Known rows, with every way that one mark hangs from another
z_827{z_256{z_75{z_110} z_674 z_902{z_775}}}: [-29 -24  -6 -11 -23  18  -7 -13  25 -16 -48 -14 -10   4 -19 -43  28  -8
   0  17  50  -5  10   8 -33  45  50 -17 -10   5  39 -38 -15  24 -24 -13
   9 -17  19 -24   2 -18 -12  16   0  29   3  -4  21 -18   7  -1 -20   5
  66 -22]
z_775{z_674{z_256{z_75}}}: [-21 -22 -10 -23 -28  10  -6   8  17 -27 -29 -17  -4  15 -16 -35  37 -13
  -9  26  31   9   1  -1   9  23  13  -9  20  -8  16  -6  -4   6  -9   1
  -9   5  10  -9   3 -30  -1   8  23  23  14   9 -12   0   4  20 -29  -6
  16 -21]
z_902{z_775{z_674{z_256{z_75{z_110} z_827}}}}: [-35 -17 -19  -9 -47  22   1   0  13 -20 -54 -12  -7  27  -8 -35  40 -11
   4  28  33  -4  -6  -3 -23  25  44  -5  14  -3  28 -23  -9  11  -9  11
   2  -4  13 -27 -13 -32 -10  12  26  26  11  -1 -16 -15  12  19 -36   1
  38 -24]
z_827{z_256{z_75{z_110} z_674{z_775}}}: [-17 -15  22   0 -14   4  -1  -8  24 -19 -33 -11   0  -7  -1 -35  32 -19
   0  16  40  -7  20   0   5  31  45  -9   5  -5  32 -45 -25  11 -25  -3
  -4 -15  22 -10   4 -25  -9   4  11  29  -2 -10   9  -8   3  13 -16  15
  45 -26]
z_110{z_75{z_256}}: [  0 -23   4  16   6   1  14  -4  18 -16  -8 -16  -3 -22  11 -26  34  -5
   0   1  43   5  20 -12  11  22  21 -14  18 -10  27  -4   8  26 -16 -19
  -7  -6  16  -1  28  -6 -22   6  15  26  22   8   2 -11 -12  20 -30   4
  26 -17]
z_256{z_75 z_674 z_902{z_775}}: [-26 -26 -16 -23 -46  26   5  -4  27 -29 -45 -25  -5  -9 -20 -39  41  -1
 -14  20  51   2   5   2 -34  28  25 -24   3   8  38 -20   9  24 -16  -9
   1 -11  26 -29  -1 -17 -14   5 -15   6   0  -1  20 -15  11   3 -19  -5
  43 -27]
z_674{z_256{z_827}}: [-10 -18  -7 -11 -28  -6  19  -2  20 -10 -27  -6  -3  -2  10 -30  26 -13
  -2  25  42  11   1   6   1   9  17  -2  22  -7  21   0   9  15  -7  12
  -9   0  20 -30   6 -17 -12  -7  17  26  10   8 -11  -1   5  25 -18   0
  11 -19]
z_827{z_256{z_75 z_674{z_775} z_902}}: [-32 -21   2 -23 -27   9   0  -3  37 -17 -39  -9   2  -9 -20 -39  35 -20
 -25  15  53  -1  25  -4   9  31  29 -11   5   1  33 -35  -4  16 -25 -10
 -10 -20  16 -19  -4 -30 -11   5  -7  23 -12  -9   9  -4  12   8 -20  17
  43 -28]
z_256{z_75}: [-11 -18  -4 -14 -12   8  10  -4  23 -21 -17 -25  -2  -7   4 -29  29  -8
  -4  19  42   2  14  14  -4   4   9 -18  16  -3  27 -11   3  11  -7   0
   2   6  16 -11  22 -11 -12   4   9   6  10   9  10  -2   4  21 -23   5
  20 -23]
z_110{z_75{z_256{z_674 z_827}}}: [-13 -28   5   4 -14   1  27   0  32 -30 -31 -14   3 -18  11 -26  34   2
   1   0  60  14  26 -20  -4  20  40  -9  16 -11  31 -25  10  20 -31 -17
  -7 -16  25 -27   5 -10 -26  -8   3  32  23  -6   6 -20   5   6 -38  -1
  29 -30]
z_674{z_256{z_75{z_110} z_827 z_902} z_775}: [-27   5 -23 -21 -39  -6   9   6  22 -20 -58   5   5  18  -2 -53  35 -17
 -14  27  55 -12   2  -8  -8  18  45  -1  19   0  31 -31  -3  17  -9  17
 -11 -20  16 -30 -23 -28 -22   9  17  29  -9  -3 -12   1  21  24 -16  16
  41 -33]
z_8{z_256 z_733}: [  4 -20   8 -15  -4  21  18  -8  16   1 -21 -39   2 -29   4 -31  20 -22
 -18  10  28  17  11   2  -8   9  10 -17  21   4  20   9   9  33   3  -6
 -12   2  17  -2  27  -9  -8  -1   2  29   9  23 -14  -1   3  26  -6   3
   0 -29]
z_75{z_110 z_256}: [  8 -12  -1  15  16  11   9  -5  -7 -14 -11 -19  -5 -14  10 -30  29  -8
   5  13  37  -2  10  -5   2  27  33 -15  17 -13  27 -27 -13  23 -13  -8
  -6  -9  13  -4  30  -2 -20  13  21  29  13  13   8  -3  -7   8 -16  -2
  28 -17]
z_75{z_110 z_256{z_674 z_827}}: [ -6 -16   6   2   3  10  18  -8   9 -29 -35 -14  -2  -7  11 -26  27  -1
   9  11  53   3  19 -18  -9  24  47  -8  15 -11  27 -46 -10  22 -25  -3
 -12 -18  28 -28   5  -8 -26   1   7  35  14  -2  10 -14  12  -5 -19   0
  37 -29]
z_8{z_733}: [  0 -25   0  -3  -1  14  24  -8  14  -9 -19 -37  -3 -17  15 -33  25 -15
 -17   9  34  15   8  -1  -2   8  11 -17  18 -11  13   4   8  21  -3  -5
  -7   5  26  -1  22 -10  -9   8   3  24  18  21   2   5  -5  28  -3   2
  -1 -19]
z_775{z_674{z_256}}: [-10 -23  -8 -15 -23   9  -4   7   5 -21 -20 -18  -5   3  -4 -21  32 -16
  -9  22  27   7   6  -3  10  27  17 -11  29 -12   9   3  -4  14 -11  -5
 -20   5  16  -7  10 -23  -3   9  20  26  16  12 -12  -1 -12  21 -19 -15
   9 -14]
z_674{z_256{z_827} z_775}: [-13 -10  -3  -8 -41  -7  19   3  24 -11 -28   2   5  -5   7 -29  42 -18
 -14  25  39   4   7  -2  11  10  19  -1  25  -8  22   4   7  15 -10  12
 -23  -9  24 -20   1 -26 -12  -7  15  23 -12   4 -22   2   1  33  -9   7
   7 -24]
z_110{z_75}: [ -1 -20  -4   4 -14  -7  22  -9  20 -13  -5 -29   2 -24  16 -27  24  -6
  -9  10  44   9  22   4  -7   8  16 -15  22 -13  18   4   9  20 -12 -11
  -3   7  26  -9  14 -13  -8   8  12  15  20   7   7 -13 -17  28 -21  -1
  16 -17]
z_75{z_110 z_256{z_827}}: [ -2 -14  -1  13   9  13  20  -1   4 -14 -27  -6  -5  -8  14 -30  25  -7
   7  17  53  -3  15 -10   0  17  37  -8  20 -11  29 -32  -7  20 -10   0
  -5  -8  17 -17  14  -4 -27   4  21  27  12   8   3  -6   6   6 -20   4
  29 -25]
z_110{z_75{z_256{z_674 z_902}}}: [-14 -18 -12  -8 -11   3  10   1  24 -28 -29 -16   1 -18  -7 -36  35   4
 -11   5  64   6  23 -28  -5  33  33 -15  19  -6  27 -24   6  29 -31 -26
 -12 -21  20 -18  10  -6 -26  10  -6  29  18   0  12 -13  -2   2 -31  -5
  41 -26]
z_674{z_256}: [ -7 -16  -5  -7 -19  -6   3  -4   9  -7 -19 -13  -4  -5   7 -31  28 -13
  -3  24  29   7   0   8  13  17  12  -9  24  -6  16   3   2  20  -6   2
 -10   4  17 -17  15 -15  -7   1  19  21  11  19  -9   2  -9  24  -7 -10
  12 -13]

Rows
[-16  -9 -12  -8 -18  14  14   6  13 -34 -50  -5   6 -10  -5 -37  36  -6
 -17  17  64 -11  22 -33  -7  27  51  -9  18  -7  29 -51 -11  24 -28  -4
 -22 -35  29 -26  -6 -13 -30   9  -5  34  -7  -9   7  -5  13  -3 -13   3
  42 -36] => z_75{z_110 z_256{z_674{z_775} z_827 z_902}}
[-22  -4 -21 -25 -46  -3  16   6  26 -11 -46   5   6   3  -1 -41  37 -19
 -25  25  51   4  10  -8   3  17  29  -6  25  -3  21   1  11  20  -8   9
 -21 -19  22 -24 -14 -28 -22  -2   7  24 -16   3 -14   3   6  25  -9   6
  18 -27] => z_674{z_256{z_827 z_902} z_775}
[-26  -7 -16 -26 -39   3  16   3  30 -39 -58 -10   8   3  -9 -43  33 -10
 -18  22  72 -14  20 -10 -27  15  49  -5  12  -3  30 -50  -3  12 -26   7
 -16 -25  32 -37 -20 -24 -18   5 -10  16  -8 -17   5 -13  25  10 -16   8
  46 -44] => z_256{z_75{z_110} z_674{z_775} z_827 z_902}
[-12  -8  -4  -3 -13  -2   1  -2   6 -15 -31  -8  -4  18   6 -46  25 -11
   6  28  37  -8  -5   8   1  22  30  -2  14  -3  21 -21 -13   9 -10  12
  -2   5  12 -18  12 -19  -6   3  36  27  14   6  -3  -3   2  16 -21   8
  33 -21] => z_674{z_256{z_75{z_110}}}
[-17 -17  -7 -41 -53  13  23   4  34 -26 -49 -17  10 -29 -17 -30  33 -13
 -29  13  60   3  30 -14 -20  12  27 -14  24  11  31 -18  10  29 -14  -3
 -30 -25  28 -29 -10 -29 -25  -5 -24  25 -20  -5  -9 -10  18  11 -15   3
  23 -44] => z_8{z_256{z_674{z_775} z_827 z_902}}
[-20   1  -6  -7 -34  -9  14  -2  20 -14 -47   1   3  14  10 -43  38 -20
  -3  31  43  -4   2   1   3  14  40   5  17  -7  23 -21  -7   7 -12  23
 -13  -9  17 -26 -11 -29 -17  -4  28  29  -9  -6 -19  -2  15  28 -18  18
  29 -30] => z_674{z_256{z_75{z_110} z_827} z_775}
[-25 -23 -20  -4 -27  32  19   2  20 -12 -32  -9  -4  -4 -11 -32  40  -4
 -13  12  50   4  12 -12 -18  29  26 -18  14   5  44 -12  16  33  -7 -11
   3 -24  18 -24   4  -8 -32  11   1  21  -2   6   8 -10  14   8 -23  -1
  40 -22] => z_75{z_256{z_827 z_902{z_775}}}
[-37 -18 -32 -24 -45  30   7   0  18 -30 -55 -21  -3  22 -24 -42  31  -6
 -13  19  56 -12   9  -9 -42  18  48 -10  12  -1  33 -30  -4  18  -5  -5
   5 -12  17 -22 -19 -27 -17  24   8  12   8 -12   7 -20  20  17 -29  -2
  46 -33] => z_256{z_75{z_110} z_827 z_902{z_775{z_674}}}
[-17 -11  -8 -14 -39  -3   1   0  22 -14 -31  -7   3   3  -2 -40  49 -21
 -13  27  27  -1   3   8  15  18  17  -6  19   0  20   0   2  10  -8  12
 -13   0  16 -13   7 -29 -10   0  23  19  -8   6 -17   4   2  32 -12  15
  21 -23] => z_674{z_256{z_75} z_775}
[-34 -21 -26 -20 -49  16  -2   2  20 -10 -40 -10  -4  11 -17 -51  47  -9
 -12  26  42   0  -9   9 -18  35  21 -15  10   9  33  -3   7  19  -3   2
   5  -5   8 -26   0 -22 -13  11  14  15  -3  13  -2  -5   9  20 -19   2
  41 -17] => z_674{z_256{z_75 z_902{z_775}}}
[-20 -13 -25 -29 -32  -3  19   7  23 -11 -42  -5   1   1   0 -36  23 -10
 -17  24  57   3   4   0  -8  16  24  -6  22  -3  25  -9  10  20  -6   7
  -9 -10  17 -31  -6 -12 -20  -3  12  26   8   9  -1  -3  10  20 -15  -1
  20 -26] => z_674{z_256{z_827 z_902}}
[-22 -10  -4 -12   8   5  -2  -5  22  -8 -31 -10  -8   6  -6 -44  10 -14
  -6  21  58 -13  18   9  -2  26  44 -12   1   2  35 -36 -17  20 -10  -2
   6  -8  11 -12   6 -11 -17  18  23  26   9   5  17  -7   8  13 -23  14
  51 -23] => z_827{z_256{z_75{z_110} z_902}}
[-24  -9   3 -13 -17   4  -3  -7  25 -20 -42  -9   1  -2 -12 -44  28 -16
 -12  20  56 -13  23  -6  -5  36  45 -10   0  -2  34 -50 -20  18 -23  -5
  -9 -25  16 -16 -10 -24 -11  13  -2  23  -8  -9  17  -8  10   5 -15  15
  56 -31] => z_827{z_256{z_75{z_110} z_674{z_775} z_902}}
[-30 -34 -14 -15 -53  23   7   3  14 -16 -34  -8  -7  13  -8 -19  39 -14
  -9  26  21   6   1  -6 -11  25  25 -10  24  -9  22   9   5  18  -6  -4
  -8  -4  18 -21  -7 -32  -8   5  14  18   5   5 -15 -12   1  22 -22 -11
  13 -19] => z_902{z_775{z_674{z_256{z_827}}}}
[-39 -19 -25 -26 -54  14   8   2  34  -8 -55   1  -7  16 -12 -48  36  -7
 -13  29  49   3  -4   8 -26  26  29  -8  12  12  39  -2  17  16  -5  11
   1  -8  14 -38 -17 -21 -22   2  11  22  -4  -1  -6  -8  18  20 -28   9
  36 -28] => z_674{z_256{z_75 z_827 z_902{z_775}}}
[-20 -24   8 -15 -22   9   5  -6  29 -18 -31 -13  -1 -21 -14 -28  30 -18
 -22  12  53   2  25 -10   6  29  31 -14   7  -4  27 -23  -2  30 -24 -16
 -19 -24  26 -13  -1 -27 -15   7 -13  27 -10  -3  11  -3   0  11  -5   4
  33 -25] => z_827{z_256{z_674{z_775} z_902}}
[-16 -16   0 -30 -25  24  30  -1  40  -8 -44 -31   6 -15   2 -41  24 -21
 -16  10  43  11  15   8 -17  -2  16  -4  15  10  30  -3  16  25  -1  10
  -6  -1  13 -22   7 -13 -17  -7  -1  30   3   9 -13  -5  29  26 -25  21
   6 -43] => z_8{z_256{z_75 z_827} z_733}
[-13 -18  -8 -32 -34  23  15   0  26 -15 -51 -35  13 -35 -15 -42  38 -21
 -42   8  47  10  19 -17 -16  23  24 -16  17   8  16 -12  14  34 -16 -13
 -27 -21  29 -12   1 -25 -11   4 -23  34 -11   7 -12   0  11  18  -1   0
  14 -39] => z_8{z_256{z_674{z_775} z_902} z_733}
[-24  -8 -13 -21 -29   5   6   7  16 -30 -48  -3  -6  24  -3 -39  30 -11
   0  32  44  -9   2  -5  -3  20  40   3  21 -13  20 -34 -17   7 -10  11
 -12  -1  10 -27 -13 -29  -6   8  29  28  17  -6 -12  -7  16  15 -33   0
  30 -32] => z_775{z_674{z_256{z_75{z_110} z_827}}}
[-42 -33 -16 -23 -33  34 -11  -3  30 -15 -34 -17 -10   6 -34 -35  33 -14
 -21  16  39   3  16   2 -12  38  26 -17  10   4  36 -10  -4  23  -9 -20
   5 -11   6  -5  -2 -26  -9  24   6  14   4  -3  13 -13   7  13 -34   3
  45 -20] => z_827{z_256{z_75 z_902{z_775{z_674}}}}
